(in the rows, 128 means zero)
Known rows, with every step that occurs
finevud-giru-zizep: [103 127 155 174  94 156 127  89 102 128 110 136  96 120 109 106 145 158
 146 134  91 132 112 128  98 128  97 150 136 126 140 148 154 111  84 104
 113  81 143 118 111 101  93]
mepe-vatefu-teru-liripun-daba: [138  95 117  91  64 142 135 143 123 159 106 148  91  87 118 121 166 109
 136  55 137  84 175  94 148 136 181 109 148  86 186 106  96  96 162 138
 136 143 134 158 126 107 121]
bazirof-daba: [143 137 163 113 139 155 123 130  87 129 151 110  85 118  82 139 118 164
 105 111 124  99 123 215 128 140 140 121 156 138 116 147  94 101 144 113
 141 115 119 104 134 146 117]
beda-tuvat-giru-bazirof: [106 124 127 148 113 103 104 127 115 129 143 119 147 140 149 108  99 154
 133 206 128 143 126 126 171 143 116 160  95 147 107  90 129 180 119 169
 143 125 159 132 154 154 142]
teru-liripun-daba: [138  80 131  82  96 162 122  92  92 153 108 101  90 132  91  95 165 124
 106  88 129  89 151 142 123 159 159 160 141 116 173  77  72  81 134 136
 139 132 116 104 159 128 108]
mepe-vatefu: [112 138 145 121  94 136 166 139 124 121 114 159  76 122 146 149 153 139
 134  89 126 111 148 138 124 119 153 147 166 118 142 162 133 112 123 147
 110 133 120 160 130 139 137]
finevud-nonizat: [143 101 143 173 135 141 187  88  86 145 125 149  83 102 111 152 123 116
 126 102 119 107 153 151 112 151 124 132 124 145 108 145 138  98 146 130
 102 134 111 128 143 192 112]
bazirof-daba-zizep: [142 113 171 140 137 132  96 146 110 106 131 120  89 113 109 148 116 195
 106 137  97 126 106 194  86 117 111  98 117 137 144 156  85 130 132 119
 165 129  84  88 129 112 103]
meto-giru-liripun-nulo: [134  63 137  95 193 123 157  81  88 159  98 110 120 125 145  72 105  77
  91 112 154 133 136 180 153 141 126 166  91  79 129 108 120 126 153 132
 143  68 147 120 104 119 105]
tuvat-giru: [106 131 146 141 128 118 126  88  68 117 129  98  92 138 139 109 130 130
 125 159  95 110 151 157 174 112 143 169 121 152 148 121 103 130 132 140
 150 121 116  73 132 147 118]
seleso-sofefoz: [131 137 145 133 113 118 150 105 129 128 124 166  96 117  70 124 157 145
 131 133 166  90  75 123  91 143 136 138 122 103 121 133  80 153 120 134
 139 117 111 106 104 134 136]
daba-bazirof-mepe-vatefu-diro: [136 164 131 124 131 110 164 216 210 164 150 144 192 110 140 128 154 147
 125  58  83 122 143 120 115  95 144 127 125 144 119 119 114 106 118 116
 140 150 101  96  79 130 157]
finevud-giru-bazirof: [103 107 126 158 121 137 151  91 125 133 114 134 126 132 127 113 101 139
 149 135 150 132 107 110 110 148 110 150 134 145 103 104 164 166 111 108
 117 123 169 163 125 123 124]
daba-bazirof: [136 120 121 129 159 126 153 147 142 120 148 114  85 115 112 129 119 132
 134 129 106 121 103 135 130 132 139 150 121 148 119 104 102 147 137 119
 151 122 106  89 114 136 141]
liripun-giru-bazirof-mepe-vatefu-seleso-sofefoz-mafin: [ 89 137 146 123 115 157 125 156 187 182 107 180 220 111 161 149 147 136
 143 120 148 145 120  30  39  95  95 103 166 111 130 113 123 158 110  81
  95 173 169 187  79 140 173]
seleso-vatefu-nonizat: [138 146 130 183 139 105 146  91 150 175 119 156  90 107  88 143 137 120
 104 127 168 120 140 126  96  87 175 149 127 111 102 172  98 108 134 158
  91 102  64 164  58 111 122]
sofefoz-seleso-vatefu-nonizat: [138 127 122 193 113 130 148 100 105 179 135 183 101 117 108 125 146 143
 105 107 176 139 114 108  89  70 171 150 145 134  94 181 111  99 126 142
  82 146  61 167  80  99 119]
meto-giru-zizep: [118 121 142 146 119 132 120  90  91 124 121  89  91 115 151 100 116 128
 111 127  65 121 152 146 127  96 130 172 102 101 145 147 159 107 113 124
 107  44 125 105  90  98  86]
bazirof-daba-tuvat-giru-liripun: [145 184 134 135 158  85  85 138  95  92 145  85 127 181 112 127 136 104
 126 176 123 145 107 183 189 162  91  71 103 162 118 121 117 155 147 164
 168  93  96  71 174 149 108]
mepe-vatefu-seleso: [115 112 119 115 118 142 189 134 138 139 126 192  94 104 150 165 117 151
 111  97 112 135 155 100 132 107 182 111 180 125 135 159 134 137  90 131
 115 142 114 209  90 150 159]
vatefu-nulo: [159 100 148 109 126 115 183 128 106 145 175 137  71  97 124 101 115 118
 108 128 130 125 148 172 158 124 163 141 123  99 126 129  91 137  96 101
 104 129 121 143  96 160 111]
liripun-daba-tuvat-giru-bega: [118 133 124  82 110  55  46  96  92  49 158  86 130 147 108 126 175 111
 139 187  89  86 100 137 155 156 122 129 114 158 146 146  95 159 151 167
 179 108 123  48 165  77  75]
beda-tuvat-giru: [109 138 129 143 121 121 110 121  74 142 131 135 111 134 134 112 130 163
 118 178 115 109 141 161 171 116 133 170 122 151 129  98  91 130  99 159
 171 122 122  94 158 151 128]
meto-diro: [105 112 138 130 149 143 145 119 136 124 112 102  73 109 103 118 133 109
 103 122 127 130 143 148 125 146 126 203 124 106 121 166 107  96  82 142
 136 106 135 112 132 176 102]
finevud-daba-tuvat: [129 140 132 138 115 127 112 108 128  35 136 161  72 173  88 143 157 118
 146 106 146  86  86 149  98 148 129  93 144 144 106 170 115 141  99 127
 131  94  55 141 168 102  69]
sofefoz-giru-bega: [120 140 115  80 130 158 120 114 104 130 145  74  87  90 166 148 136 146
 117 159 124 115 108 148 146 142 113 170 160 159 118 187 153  98 134 111
 113 135 172 106 128 125  96]
sofefoz-seleso-vatefu-giru-bazirof-daba: [128 122 127 170 135 145 108 129 111 137 149 134 177 127 108  86  82 202
 149 140 133 172 130 132  93  80 150  85 144 132  33 174 157 135 151 142
 108 164 124 184 139 117 126]
meto-giru-sofefoz: [127 102 103  91 169 116 130  93  99 129 100 111 124 130 152 119  68 119
 104 130 105  97 124 163 153 158 135 184 115 114 115 129 153 134 148 114
 133  73 155 125  65 126 106]
meto-giru-liripun-daba-bazirof-mepe-vatefu-ravive: [172 130  95 105 175  93 135 162 179 156 143  91 185  92 195 169 125  75
 152  45 129 130 132 122 149  89 153 102  86  71 159  45 164 105 152 153
 177  83 163 108 151  79 156]
liripun-giru-bazirof-mepe: [107 113 146 132 155 150 101 132 144 135 127 100 184 152 117 125 116 130
 112 164 182 163 164 119 112 129  77 162 123 120 147 111 166  87 133  71
 113 145 176 107 116 133 140]
daba-tuvat: [144 137 121 129 100 114 124 128 126  93 138 124  76 158  91 138 151 129
 120 164 159 111 113 141 111 144 142 116 130 151 122 162 104 140 114 125
 117 107  65 106 141 124  98]
beda-tuvat-giru-liripun-daba: [135 132 110 122 152 102  94 106  95 165 127 121 147 140 123 102 145 113
 131 143 137 124 122 170 201 169 121 144 106 116 149  46 105 126 116 192
 200  99 151 118 193 164 152]
bazirof-mepe-vatefu-ravive: [151 133 148 128  70 135 159 150 141 129 137 134 131  83 152 190 153 146
 142 113 171 123 140 139  97  87 162 119 141 105 153 165 141  75 121 121
 117 123 146 120 138 116 137]
tuvat-giru-bazirof-daba: [116 139 161 134 149 115  87 113  87 101 162  78 141 139 122 121  93 144
 130 166  82 133 138 170 174 145 114 118 114 155 108 121 118 163 164 144
 140 127 158  92 139 148 117]
sofefoz-giru-bazirof-daba: [149 158 134 115 153 187  87 133 121 148 167  57 118 124 126 143  86 155
 120 132 126 126 136 155 146 139 103 108 155 165  94 138 158 120 148 104
  74 149 173 130 149 160 104]
finevud-giru: [109 119 130 154 124 160 158  89  89 148 105 151  81 128 115 110 131 146
 134 110 143 104 123 144 111 127 131 159 160 142 127 111 128 117  94 100
 139 116 130 123 128 121 108]
meto-giru-liripun-daba: [144 111  99 108 186 115 128  78 102 158 106  89 118 128 144  94 112  78
 111  64 139 104 141 179 179 145 152 151 113  82 147  67 146 110 144 154
 159  63 137 137 151 125 129]
liripun-daba-tuvat-giru-sofefoz: [147 124 110  98 137  76  40  93 108  67 131 111 150 183  86 126 133  97
 145 184  81  84 102 130 168 188 115 124 103 151 141 107  97 171 152 145
 148  97 124  69 136 122  85]
mepe-vatefu-seleso-sofefoz: [114 133 120 111 108 120 181 138 168 134 119 229 117 106 107 168 146 157
 128 101 135 119 103  58 100 111 168  88 167  97 125 146 106 174  83 143
 125 147 111 199  65 133 172]
daba-zizep: [131  89 150 154 125 112 131 116 124 105 106 130  80 108 143 138 131 169
 118 155 115 136 106 150  83 117 123 140  99 133 161 155 101 141 116 124
 152 129  76  99 123 116 113]
ravive-rugop: [126  86 137 117 119 137 179 116 105 125 135 101  41  84 130  95 125 129
 129 120 170  78 108 167 109 156 166 155 137 111 144 130 114 132 148 102
 146 137 113 134 134 146 148]
daba-bazirof-mepe-vatefu: [120 147 137 133 137 129 162 186 171 129 141 128 138 123 143 154 135 111
 130  98 107 141 127 122 108  92 113 140 137 142 141 118 130 110 124 109
 137 157 110 105 128 110 168]
teru-liripun: [126  94 135 106  88 158 159 108  92 147 100 107  70 131 121  99 148 139
 101 129 146 120 144 139 117 154 145 172 135 136 155 115  94  97 126 126
 131 135 102 109 130 145 118]
daba-tuvat-giru-sofefoz-seleso-vatefu: [117 116 116 151 113  61  68 105 106 105 110 145 171 184 123  99 152 131
 165 201 104 158  62  94 118 123  91 134 120 166  88 171 124 175 156 159
 126 117  78 102 104  95  94]
giru-bazirof-mepe-vatefu: [113 130 141 138  98 118 150 150 166 122 137 123 164 136 146 152 123 113
 126 121 154 162 142 113 100 121 106 142 139 131 126 163 173 127 126 120
  86 145 152 175 130 123 166]

Rows
[114 169 133 175 116 149 131 184 174  81 150 126 163 115 150 139 112 143
 141 143  46 172 177  88 109  60 122 105 102 121 122 154 179 102  98 112
 105 143 132 115 121  94 141] -> daba-bazirof-mepe-vatefu-giru-zizep
[134 180  91 129 159 157 174 156 194 193 117 167 179 119 152 176 134 101
 110  97 181 170 104  52 131 105 103  72 165 110 136 123 170 118  78 105
  97 166 135 190  99 153 197] -> bazirof-mepe-vatefu-seleso-sofefoz-giru-liripun
[140  49 142  89 116 136 152 199 152 168 131 137 154  88 101 100 145  81
 102 102 142 136 145  79 107 106 117 107  93 100 159 102  68 109 181  82
 148 181 128  84  77  75 128] -> daba-bazirof-mepe-vatefu-teru-liripun-nulo
[118 124 109 113 139 103  96 122 100 124 117 143 150 139 137 121  96 163
 125 210 103 117  97 155 182 180 104 176 112 149 115  97 109 153 126 145
 169 116 168 110 116 167 136] -> beda-tuvat-giru-sofefoz
[127 113 129  91 116 147 129 171 156 150 126 106 157 142 125 124 172 101
 121  51  93 123 153  99 101 115 122 142 135 123 182  46  93  75 140 124
 144 170 112  97 156  87 149] -> teru-liripun-daba-bazirof-mepe-vatefu
[105 144 111 140 100 139 161 137 157  82 127 154 138 124 171 135  80 156
 151 139 124 147 186  87 132 114 174 116 130 122  88 166 189 160 122 151
  80 163 164 213 143 150 142] -> mepe-vatefu-giru-bazirof
[153 118 118 112 153 121 140  94 121 142 121 117 108 121  99 121 145  91
 129  91 169 122 106 174 157 181 141 132 126 107 151 103 126 112 140 147
 153  89 140 141 164 153 147] -> giru-liripun-daba
[109 130 164 105 168 158  79 144 129 126 135 101 144 145 108 129 103 172
 125 145 136 139 157 153 133 148  95 122 142 116 121 108 142 112 156 106
 120 133 186 118 125 146 111] -> liripun-giru-bazirof-daba
[127 153 110 123  72 161 127 176 190 191 119 120 180 102 139 139 141  93
 135 118 194 137 129   4 117 110  92  85 122 109 142 119 154 135 152  86
  67 193 166 153  90 108 141] -> seleso-sofefoz-giru-bazirof-mepe-vatefu-teru-liripun
[102 104  99 130 155 114 165 139 156 150 136 131 189 127 188 151  60 109
  85  97 120 162 182  75 126  72 147 116 141 120 127 127 202 153  98 101
  96 129 145 214  72 100 174] -> meto-giru-bazirof-mepe-vatefu-seleso
[147 148 116 119 173 100 144 171 186 143 137 115 176 126 131 148 151  68
 144  53 132 157 107 132 138 138 103 111 117 109 161  74 142 107 146 137
 161 129 134 130 162 118 189] -> giru-liripun-daba-bazirof-mepe-vatefu
[115 139 127 148 108  71  86 111 130  61 147  89 136 183 128 116 121 104
 142 217 121 136 123  98 151 141 109 110  87 170 113 135 134 211 139 157
 115 119 107 100 145 125  97] -> daba-tuvat-giru-bazirof
[143 137  96 137 141 112 109  93 136 123 103 137 127 172  85 117 160  84
 151 109 178 114  85 129 130 181 112  92 132 128 133  73 136 145 102 138
 156  91 114 136 188 108 107] -> finevud-giru-liripun-daba-tuvat
[159 160 144 114 117 131  87 155 109  93 155 109  91 157  65 145 137 150
 116 151 142  97 113 185 109 150 128  75 149 155 107 155  88 135 133 120
 130 111  76  90 151 123  86] -> bazirof-daba-tuvat
[133 186 122 128  98 130  92 184 164  51 155 144 154 163 127 155  84 163
 150 165 121 136 172 106 117 126 153  33 133 139  62 177 166 178 128 152
  84 158 124 187 175 126 105] -> mepe-vatefu-giru-bazirof-daba-tuvat
[122 159 127 136 182  86 116 150 154 125 138  98 191 151 160 130 151  57
 153  83  79 153 131 126 188 111  95 123 101 129 174  44 134 118 151 156
 179 134 141  86 169 115 181] -> tuvat-giru-liripun-daba-bazirof-mepe-vatefu
[114 128 142 117 118 129 104  79  65 135 102  91 121 111 177 107 123 116
 151 169  54  91  91 173 135 173 110 185 128 177 108 128  84 162 168 112
 138 105 152  77 114 177 108] -> tuvat-giru-sofefoz-mafin
[138  89 108 108 118 141 139 120  77 117 129 162 119 128 127 122 107 164
 119 141 146 131  58 142 125 182 116 173 149 154 104 168 136 135 139  95
 114 148 156 136 106 143 130] -> giru-sofefoz-seleso
[111 112 131  85 167 149 100 118 125 118  87 142 133 138 122 136 109 152
 127 161 138 123 132 135 143 179  96 181 138 114 146 118 143  99 147  94
 132 117 188 106  79 159 119] -> liripun-giru-sofefoz
[115 164 126 133 114 176 123 154 161 153 142  87 159 138 180 160 117 114
 131 113 149 156 159  92 125  92  90 136 159 156 129 154 200  95 123  97
  36 172 169 165 146 135 139] -> sofefoz-giru-bazirof-mepe-vatefu
[119 132 130 117 107 131  89 121  78 163 106 124 142 111 180 107 122 150
 146 194  79  93  80 177 132 180  98 189 127 175  98 107  70 162 138 134
 158 109 156 105 134 179 118] -> beda-tuvat-giru-sofefoz-mafin
[131 118 113 128 100 131 169 211 167 163 128 129 136  89 135 135 138  93
 121  95 136 142 146  73 133 107 134 106 115 125 162  97 118 109 159  89
 152 172 111 102  92  94 155] -> daba-bazirof-mepe-vatefu-teru-liripun
[114 154  97 113 127 153 149 136 206 153 136 175 152 108 154 169 112 139
 147 128 129 140 116   6 114 104 134  81 162 120 103 133 165 193  94 130
  53 178 162 227  78 148 158] -> mepe-vatefu-seleso-sofefoz-giru-bazirof
[173 135 103 117 133  90 109 111 148 113 128 114 114 161  81 129 161  77
 135 129 180 119  94 152 136 191 130  91 114 119 135 113 116 140 131 157
 141  89  94 135 182 133 122] -> giru-liripun-daba-tuvat
[131 143 149 146  84  89  28  86 100  60 152  81 118 170  83 104 180 109
 156 177  40 100 132 117 144 127 114 108  86 135 169 132 103 137 120 159
 124  72  95  51 156  90  62] -> liripun-daba-tuvat-giru-zizep
[148 109 117 108 162 129 120 127 141 127 157 111  99 113  81 123 137 120
 142  89  92  93 114 144 132 138 155 132 119 124 140  65  83 130 148 127
 164 122 117  89 138 118 135] -> liripun-daba-bazirof
[132 179 174 153  97 108  31 132  87  55 165  75 115 171  90 123 150 147
 133 202  36 125 127 156 140 127  90  78  98 158 131 167 108 135 129 149
 123  81  91  41 142 105  56] -> bazirof-daba-tuvat-giru-zizep
[107 155 118 136 105 163 165 134 120  96 112 172  92 120 162 136 105 162
 133 117 114 118 202 120 137  89 193 123 157 123 109 164 157 110 106 141
 105 159 129 179 143 148 130] -> mepe-vatefu-giru
[125 173 109 157 140 146 185 148 143 118 108 149 161 131 168 138 103 114
 118 119 171 177 179 138 149 111 142 110 133 111 122 153 193  84 106 123
 126 145 140 176 160 156 178] -> bazirof-mepe-vatefu-giru-liripun
[127  37 157  94  75 132 146 163 151 162 119 137 177 102 110  96 122  85
 102 123 187 158 157  70 101 133 105 108  93  90 153 143 109 124 182  90
  98 172 172 152  80  86 128] -> giru-bazirof-mepe-vatefu-teru-liripun-nulo
[122 104 111 201 122 133 136 118 129 149 138 136 209 135 123  82  96 161
 136 157 173 201 136  94  75  55 136 123 132 138  59 176 182 112 124 103
  95 167 111 173 128  97 151] -> sofefoz-seleso-vatefu-giru-bazirof-mepe
[118  94 162 160 139 129 120  98 122  49 113 168  75 133 143 144 139 160
 140  91 100 109  80 159  81 121 113 114 116 126 146 166 111 137 103 129
 167 114  63 133 146  88  83] -> finevud-daba-zizep
[125  95 134 162 104 126 145  97  93 172 120 152 109 117 112  90 166 164
 146 110 154 153  93 136  75  82 141 157 164 135 104 170 120  99 134 142
 118 126  77 146 117 108 128] -> sofefoz-seleso-vatefu
[133 106 141 119 154 150 169 139 131 125 107 165 178 135 137 104 110 106
 102 122 173 174 179 144 121 110 127 116 112  91 116 154 149  88 124 114
 121 155 164 157 149 134 147] -> bazirof-mepe-vatefu-giru-liripun-nulo
[124 149 111 147 142  99 135 128  97 155 118 127 128 138 158 106 126 128
 125 177 149 157 117 165 201 160 111 155 101 136 132  78 123 142 107 182
 186 104 136 121 165 178 160] -> beda-tuvat-giru-liripun
[140 133 122 158 147 118 120 143 166 102 100 150 186 128 173 147 117 129
 130  99 134 169 162 126 113  90 130  80  97  93 166 129 165  96 109 141
 158 159 115 156 183 109 155] -> bazirof-mepe-vatefu-giru-liripun-daba-zizep
[120 167 104 110 127 174 158 139 165 164 127 190 114 108 141 177 141 150
 130  95 120 113 123  39 118  85 157  88 185 121 128 139 137 141  81 120
  79 173 127 191  85 145 147] -> mepe-vatefu-seleso-sofefoz-giru
[135 122  96 116 149 144 143 105 114  89 111 149 130 116 123 127  58 159
 122 182 122 123 139 143 147 173 164 144 124 131  86 160 153 138 132 102
 127 133 168 145 102 168 126] -> vatefu-giru-sofefoz
[152 196 102 111 181 144 115 172 212 172 136 125 193 130 128 162 172  71
 158  50 137 130  78  68 129 114  78  92 124 103 149  52 136 112 136 131
 127 157 146 111 158 109 175] -> seleso-sofefoz-giru-liripun-daba-bazirof-mepe-vatefu
